In the rows, 128 means zero.
Known rows, with every way that one mark hangs from another:
[A G]: [161 133 168 152 167 115 119 106 151 139 128 129 169 124 183 163  91 109
 148 191 114 133]
[U G]: [169 138 127 157 172 106  86  87 165 168  97 131 172 128 157 156  88 117
 126 177 103 159]
[T G [Z F N V]]: [142 181 129 122 133 146 181  90 151 144  54 113 199 162 136 144 171 166
 113 147 139  90]
[K A [G [T [Z N]] U]]: [149 139  73 170 118 112 151  74 198 134 138 129 127 163 112 120  78 130
 165 116  75 131]
[U [G [A K] [T N [Z F]]]]: [142 180 112 148  78  93 112 167 194 144 102 151 164 117 127 133 125 153
 115 110 164  92]
[F [Z N V]]: [128 164 123 135 170 135 155  61 161 151  93  90 188 162 147 159 169 123
 121 185 132 141]
[T G N]: [155 145 158 141 164 130 115  82 145 189 131 128 175 130 195 161 128 128
 121 161 118 123]
[A [K [G [Z N V]]] U]: [128 142 149 134 165 147 152 123 150 143  90  99 160 153 100 161 146 154
 177 180 122 107]
[T [G [A U]] N]: [147 168 157 131 147 134 110 125 166 167 131 149 155 145 171 144 128 132
 144 141 139  98]
[K A [G T U [Z V]]]: [126 111  53 156 139 113 138 107 180 110 162 152 131 170 103 125  59 126
 153 147  81 142]
[U [G [A K] [T N] [Z V]]]: [120 153  97 135 130 104 131 178 166  98 142 162 161 121  96 154 135 141
 108 148 134  96]
[T [G U] [Z V]]: [142 156 121 123  82 153 182 132 146 136 107 135 173 157 159 142 125 156
 136 168  98 114]
[T [G A [Z V]] N]: [128 166 110 108 152 140 146 137 137 132 155 169 171 141 153 149 139 145
 103 150 131  84]
[T G N Z]: [154 162 150 135 122 142 149  93 144 191 110 127 169 129 211 143 137 145
 122 144 117 117]
[V [Z F]]: [150 156 120 153 136 158  91  64 171 194 114 167 186 122 159 172  82 108
 137 137 148 144]
[T [G A]]: [156 162 116 139 133  99 107 133 162 138 134 176 186 139 174 143  85 120
 133 157 118 117]
[A [G T Z] K U]: [136 132 151 157 124 122 142 195 172  84 142 131 155 116 133 157  83 118
 184 163 138 108]
[Z F N]: [162 175 128 143 174 133 108  58 172 171 111 118 183 140 146 157 124 113
 133 158 145 125]
[A [K [G T Z]] U]: [137 128 127 167 116 113 113 158 178 136 130 135 148 126 136 141  59 126
 189 146 112 137]
[T [G A] N]: [150 165 136 131 148 116 109 114 155 165 150 164 170 131 182 150 119 126
 119 146 127 102]
[T G N [Z F]]: [155 175 147 129 115 144 133  92 155 201  92 122 178 134 196 139 135 157
 111 128 151 102]
[A [U [G [Z F]]]]: [161 157 111 139 165 144  80 122 181 163  90 123 157 137 121 145  75 141
 140 138 156 126]
[A [K [G Z]]]: [150 125 127 150 132 108 101 133 151 171 134 135 172 121 167 155  69 133
 165 174 111 136]

Rows:
[135 174  89 110 166 135 163 135 144  94 139 167 186 152 111 157 133 141
 115 151 123  78]
[T [G A [Z N V]]]
[106 172 122 131 110 134 154 183 172 103 155 154 148 138 122 140 150 128
 153 150 149  93]
[G [A K U] [T N] [Z V]]
[142 176 131 133 179 141 138  57 160 151  86 111 189 156 128 157 159 127
 122 178 142 119]
[Z F N V]
[143 134 170 139 140 138 133 183 157 120 127 114 160 124 152 165 105 130
 187 186 149 103]
[A [G Z] K U]
[152 169 119 148 164 170 110  41 172 182 115 152 186 125 124 184 110 110
 135 128 149 124]
[V [Z F N]]
[133 167 128 163  92  93 114 179 198 109 134 160 164 137 143 134  97 102
 182 156 137 124]
[G [A K U] T]
[133 142 103 129 123 147 157 160 164  68 165 150 153 134  96 157  74 133
 136 151 138  92]
[A [G T U [Z F V]]]
[157 159 137 125  92 162 151 112 150 181 147 130 151 133 186 150 120 152
 134 137 112 105]
[T [G U] N Z]
[147 165 138 145  77 136 172 168 183  89 133 116 161 124  96 162 117 146
 164 136 152  69]
[A [G [T [Z F N]] U] K]
[148 136 143 177 127  99 100 153 193 129  81 119 163 129 118 152 100 121
 166 164 121 145]
[A K [U [G T]]]
[150 119 132 173 177 102  89  65 190 191  88 112 141 177 163 119  84 119
 184 165 101 164]
[K [A U] G]
[147 154  87 176 123 104 114 108 223 146  49 116 146 170 116 100  94 139
 145 110 140 141]
[K [A [U [G [T [Z F]]]]]]
[133 167  85 132  81 128 122 190 178 110 235 178 138 113 127 154  87 115
 151 130 137  90]
[G [A K] [T N] U Z]
[156 130 116 169 187 104  85  84 198 169  71 109 150 173 133 128 105 120
 156 166 118 159]
[K [A [U G]]]
[132 140 135 136 147 136 130 164 159 132  73 107 169 146 107 159 138 153
 153 189 137 123]
[A K [U [G [Z V]]]]
[135 154 102 126 150 160 174 138 165  56 167 136 152 138  60 170 104 136
 134 143 138  74]
[A [G T U [Z F N V]]]
[140 126 157 181 115  94 106 135 184 151 100 124 155 135 146 143  79 120
 193 163 105 151]
[A [K [G T]] U]
[145 128  66 174 172 107 100 119 207 117 114 135 136 157 107 121  65 114
 151 128 114 149]
[K [A [U [G T Z]]]]
[145 124 138 181 117  76 103 122 173 150 118 139 171 122 157 148  70 115
 168 168  94 153]
[A [K [G T]]]
[132 171  87 118 141 126 136 137 153 116 155 176 172 145 153 136 104 116
 128 172 121 121]
[G A [Z V]]
[143 157 121 108 166 175 164 125 148  94 152 120 158 146  79 176 125 149
 135 165 151  70]
[A [G U [Z F N V]]]
[117 129 131 156 120 118 146 158 166 119 106 129 154 143 116 141  97 139
 178 166 108 131]
[A [K [G T [Z V]]] U]
[149 121 106 149 186 112 122 114 165 123 148 134 157 148 161 141  80 111
 149 171 125 124]
[K [A [G Z]]]
[164 166 111 134 194 157  97 100 181 151  92 108 156 140  87 158 104 146
 135 127 157 105]
[A [U [G [Z F N]]]]
[127 158  93 107  82 131 151 216 150  90 164 171 180 148 110 160 113 156
 146 169 136  73]
[T [G [A K] U [Z V]]]
[148 190  79 113 103 142 113 175 182 118 185 156 167 134  88 161 103 136
 156 136 177  66]
[G [A K] U [Z F N]]
[120 124 119 139 108 136 146 144 153 134 176 136 137 128 113 162 106 146
 151 155 103 110]
[A [K [G [T N] U [Z V]]]]
